What can hang from each mark:
J416: J92 J613
J628: J304
J304: J173 J628 J835
J173: J304 J613
J613: J416
J835: J92 J304 J416
J92: J416

Every row comes from one small tree of marks. The marks that hang from a mark follow it in brackets, in the order of their numbers. Every link used is in the known rows. Which tree was each row made from?
Known rows:
J835{J92 J304{J173{J613}} J416}: [ -4.5 -29.9 -32.5  32.7 -48.3  44.6   7.5 -36.5  51.3   6.1  -9.6 -27.5
  14.7  12.1  28.0 -16.5 -18.1 -30.0 -15.7 -25.0 -25.7]
J835{J92 J304{J173} J416{J613}}: [ -6.1   9.1 -48.6  41.3 -48.3  48.5  19.1 -35.6  30.2  15.8 -23.8 -14.8
  21.6   1.7  17.3   6.0 -16.7 -25.5 -31.8 -19.3 -40.2]
J304{J628 J835{J92}}: [ -0.9  10.7 -19.7  40.4 -17.8   4.9  28.4  10.0  16.9 -14.9 -29.8  -1.6
 -15.4  11.0  35.7  16.5 -23.8 -18.0 -13.7  14.8 -18.9]
J628{J304{J835}}: [-27.9  40.5 -32.2  55.8   1.6  10.0  24.6  21.7  34.3 -15.4 -26.0 -19.7
  11.0  11.4  49.7   2.7  -0.4  -9.0 -26.6   5.5 -37.9]
J628{J304{J173 J835{J92 J416}}}: [ -7.3  13.7 -31.2  49.6 -25.3  41.2   3.4   3.1  44.0   5.9 -48.4 -12.7
  -3.8  26.9  33.4  -9.6  -0.5 -19.3 -25.5  25.5 -20.5]
J304{J173 J628 J835{J416{J613}}}: [ 16.9  18.7 -12.7  36.1 -48.1  26.7  42.3  20.6   3.2  23.2 -33.1   4.9
 -10.1  29.6  34.3  42.6 -16.8  -8.1 -48.8   4.6  15.8]
J835{J304 J416}: [-12.2  26.3 -27.7  29.1 -16.8  28.2  18.1  -5.1  28.6   3.0   8.6 -23.0
  11.5  -5.1  32.0  -8.7  -6.7 -13.8 -11.1 -36.5 -33.0]
J173{J613}: [ -8.6  -1.0 -22.8  34.3 -14.0   7.9  21.2  -2.6  18.4 -11.7  21.2 -21.9
  17.6  14.2  55.4  -8.8 -10.8  -8.6 -12.1 -23.1 -27.4]
J613{J416}: [-11.3  48.0 -24.9  18.1   1.3  16.5   2.3  18.4  20.2 -32.8   6.2  -0.4
 -11.3   3.7  48.3  -5.4  -2.2  -0.5 -13.6   2.1 -49.8]
J416{J92 J613}: [  1.6  61.9 -41.8  53.3 -18.3   9.5  34.8   7.9   5.6 -13.3   8.6  -1.2
  31.9  -5.2  30.8  28.4  -0.3 -16.6 -43.6 -21.1 -30.4]
J628{J304}: [-10.7  36.2 -40.7  49.3  -0.6  24.2  11.3  10.5  35.4  -7.4   2.0 -20.8
  17.4  -0.5  62.1 -20.6  -3.4   4.9 -24.3  -1.8 -34.6]
J304{J173}: [ -6.5   6.7 -26.2  24.0 -21.8  37.4  14.7  -1.8   9.5  -6.3  -0.2 -14.9
  -6.2  11.5  57.8 -18.2 -18.3  11.6 -42.3   7.1 -17.8]
J304{J173 J628 J835}: [  0.4  -0.1 -11.3  30.1 -30.8  18.3  41.5  24.8  13.9  -4.5 -34.1  -4.5
 -22.5  20.1  52.6  20.8 -26.7   4.0 -48.1  15.8  11.1]
J628{J304{J173 J835{J92}}}: [-23.1  11.0 -42.6  52.4 -19.1  34.8  11.6   3.6  48.1  -9.1 -51.4 -15.9
  -1.9  17.7  48.7  -6.2 -11.4 -12.9 -34.5  28.5 -36.3]
J835{J92{J416} J304{J173}}: [-32.3 -11.3 -33.8  26.4 -23.0  42.6   8.3 -42.4  39.2  -6.3  -9.2 -16.0
  -0.1   5.0  51.7 -11.6 -58.7  -0.5 -38.1   9.3 -43.4]
J304{J173{J613}}: [ -6.2 -18.2 -26.1  29.0 -32.9  28.6  21.1  -3.9  24.8  -5.4  10.5 -19.6
   5.8  18.4  63.0 -12.4 -16.9   1.0 -39.5 -10.3  -8.2]
J304{J173 J835}: [-27.5  10.9 -18.5  26.4 -17.3  22.2  29.8  18.8  11.8 -13.9 -32.2 -14.5
 -16.2  20.7  44.5   7.1 -12.0   0.3 -45.7  13.1 -22.1]
J173{J304{J835{J416{J92}}} J613}: [  2.4   7.1  -3.3  44.7 -21.6  -0.7  36.2  30.0  22.8   4.0   5.8  -6.2
  12.8  14.3  19.8  11.7  30.6 -36.9 -15.1 -11.8 -16.1]
J173{J304 J613}: [ -1.8 -10.4 -16.7  33.6 -14.5  15.4  32.0   9.4  14.3   1.5  34.3 -19.5
  20.8   0.9  47.6 -14.6  13.3 -12.3 -17.6 -12.2 -36.0]
J92{J416}: [-17.2  26.7  -7.3  22.6   1.8  20.8   8.0 -10.1   1.4  -2.5  28.2  -3.7
  -8.6  19.1  63.3 -10.9 -41.2  16.2 -31.0   8.1 -31.6]
J835{J92 J304 J416}: [ -5.0  14.1 -39.0  33.0 -20.6  32.3   2.8 -28.7  35.2   4.4  -6.3 -21.3
   9.1  -6.5  19.4 -18.4 -11.5 -27.2  -0.2 -20.5 -47.6]
J628{J304{J173}}: [ -6.8  19.1 -41.3  45.7 -19.0  42.8   8.9   6.4  39.6  -1.6 -13.7 -22.5
   8.9   9.6  66.7 -25.0 -10.4  10.0 -43.2  10.8 -20.1]

Write each row's tree:
[ -2.5  59.9 -22.3  50.4 -20.8   0.8  33.1  25.4   5.6  -3.5 -18.8   0.6
  15.2  17.2  12.5  42.2  13.3 -29.0 -31.2 -15.7 -22.3]	J304{J835{J416{J92 J613}}}
[ -3.6  -1.5  -2.7  35.8 -11.6  10.5  28.3  10.5   5.6  11.5  -3.1  10.8
 -16.3  11.0  40.6   5.9 -21.3 -12.8 -24.3  37.1 -26.1]	J173{J304{J628 J835{J92{J416}}}}
[-23.0  -2.6 -26.7  32.8 -19.6  27.0  16.6  -1.1  20.6 -18.6 -44.6 -10.3
 -16.8  20.3  32.4  -0.3 -13.7 -14.9 -33.5  24.8 -35.8]	J304{J173 J835{J92}}
[-26.6  23.2 -32.1  50.4 -15.3  29.2  23.4  20.2  44.6  -9.1 -38.0 -19.9
   1.1  19.0  55.3   3.2  -9.9  -0.5 -45.3  18.9 -23.8]	J628{J304{J173 J835}}
[  2.0  15.3  -7.4  34.9  -9.8   4.7  48.9  37.2   1.2   5.0  -5.1  -0.7
 -10.7   0.6  40.4  13.0   1.4 -11.8 -24.9  14.7 -16.4]	J173{J304{J628 J835}}
[-27.7 -14.3 -18.4  31.9 -28.2  16.5  33.4  11.1  26.5 -16.2 -21.0 -20.2
  -2.5  28.7  51.3  14.5 -15.8  -8.7 -40.8  -3.9 -17.3]	J304{J173{J613} J835}
[-24.2  -9.6 -46.4  30.9 -26.9  43.6  14.9 -30.5  45.8 -16.5 -23.9 -25.8
   6.9 -10.2  40.2 -17.6 -30.0 -15.6 -28.6  -5.1 -46.4]	J835{J92 J304{J173}}
[ 16.7   0.9 -30.8  34.7 -33.9  30.1  13.6 -23.3  37.1   8.8 -10.6 -13.1
   2.3  -6.3  26.2  -9.9 -24.7 -24.8  -1.8 -16.8 -17.0]	J835{J92 J304{J628} J416}
[ -5.6  56.3 -25.9  57.6  -6.9   8.7  15.7  29.7  43.8 -11.9 -24.5 -10.2
  11.7  19.6  31.8   9.7  17.4 -22.5 -23.6  -2.5 -15.7]	J628{J304{J835{J416{J92}}}}
[  0.9 -14.5  -2.0  40.3 -26.5  -3.7  55.7  30.7  15.3   6.5   6.1  -7.7
   5.3   9.5  44.8  18.3   0.0 -20.0 -21.1  -5.8  -9.2]	J173{J304{J628 J835} J613}
[ -9.2  -3.5 -30.4  27.4 -33.7  38.3  37.9  -2.1  37.5  -3.3  -9.9 -20.7
   3.3 -11.4  59.6   6.0 -43.6   2.8 -42.6 -17.8  -1.4]	J835{J304{J173 J628}}
[-28.5  -0.8 -30.7  51.8 -25.8  24.2  29.2  14.1  53.7  -8.6 -29.3 -26.4
  13.9  24.7  60.7   8.3  -8.9  -6.8 -40.2   0.7 -18.0]	J628{J304{J173{J613} J835}}
[ 16.9  15.7   3.8  32.8 -19.0  10.1  39.3  36.9  -0.4  21.6  -2.1   5.7
 -13.8   7.6  30.1   9.4  12.7 -15.3 -17.2  12.0  -4.1]	J173{J304{J628 J835{J416}}}
[-33.7  23.4 -43.5  43.6 -18.4  26.3  22.5 -42.3  25.0  -3.2   6.1 -12.1
  24.0  -4.1  37.5  14.4 -53.9 -14.3 -30.2 -13.0 -65.1]	J835{J92{J416{J613}} J304}
[ -5.2   8.5 -15.9  27.7 -10.4  11.3  20.2  24.9  27.8 -15.0  29.7  -4.5
   9.8   5.8  47.8  -5.1  15.9 -16.3  -9.4  -3.4 -50.1]	J173{J304 J613{J416}}
[-24.5  -7.3 -12.6  40.1 -14.7  -0.5  44.1  25.8  14.7  -3.8  10.0 -15.3
  13.8  11.0  36.2   7.4  15.0 -22.0 -19.5  -5.9 -41.2]	J173{J304{J835} J613}
[ 21.0  48.7 -32.4  53.0 -44.2  15.5  45.7   5.7  29.2  10.3   4.4  -3.9
  32.0 -14.0  23.7  44.1 -13.2 -24.0 -34.1 -45.2   1.2]	J835{J304{J628} J416{J92 J613}}
[ 16.3  30.7 -38.5  43.8 -27.7  31.5   5.7 -23.6  -1.5  19.6  -2.1  -1.4
  13.9  12.3  17.4  -3.3   1.9 -25.0 -10.9  -4.7 -44.7]	J835{J92 J416{J613}}
[-11.0  36.4 -32.4  53.2 -32.1  33.4  27.6  15.4  29.8  17.6 -37.5 -12.7
  12.0  28.5  36.6  22.1  -0.1 -11.2 -48.4   3.9 -16.8]	J628{J304{J173 J835{J416{J613}}}}
[ -1.9 -24.1  -7.2  33.2 -42.3  13.2  46.1  17.2  30.7  -4.6 -21.3 -12.4
 -11.4  26.3  56.2  29.3 -29.6  -5.9 -38.8  -3.5  15.9]	J304{J173{J613} J628 J835}
[ -4.6  68.0 -33.3  67.5 -16.0  10.1  30.5  26.4  36.2   1.5 -25.4  -3.9
  27.2  15.5  26.8  33.0  15.1 -26.7 -34.8  -8.4 -22.2]	J628{J304{J835{J416{J92 J613}}}}
[ -1.6 -21.8 -40.8  32.5 -37.8  43.2  26.5 -25.0  45.5  -7.2 -21.5 -16.5
   2.9 -10.9  46.5  -3.8 -44.9  -9.4 -32.0  -0.9 -19.0]	J835{J92 J304{J173 J628}}
[ -1.0  48.3  -7.3  42.8  -8.5   1.2  20.3  30.7  15.6 -14.9 -16.1  -3.0
  -4.0  17.8  20.2  16.6  16.7 -22.7 -21.7  -4.9 -14.1]	J304{J835{J416{J92}}}
[ -0.7 -16.0  -8.2  43.1 -24.2  11.8  23.6   8.8  20.3  12.9  -1.5  -9.7
   9.0  18.2  19.4  -9.0  25.9 -40.8  -1.5   1.6 -39.9]	J173{J304{J835{J92 J416}} J613}
[ 11.6  32.6 -32.8  41.9 -39.1  21.9  40.9  -4.7  19.3  24.3   5.7 -11.1
  21.4  -7.4  29.9  31.0 -25.8 -16.3 -25.0 -42.5 -12.1]	J835{J304{J628} J416{J613}}
[ 20.7  52.2 -15.2  51.8 -34.9  -1.1  45.0  32.5   7.0   5.4 -20.9   9.2
   5.4  13.6  21.0  57.2  -3.2 -23.3 -31.9 -15.4  11.7]	J304{J628 J835{J416{J92 J613}}}
[ -8.7 -12.4  -6.9  29.6 -37.5  21.0  23.9   7.4  23.2   3.4 -18.7 -14.4
  -5.9  42.5  37.0  10.9  -4.8 -14.0 -32.2  -8.9  -3.8]	J304{J173{J613} J835{J416}}
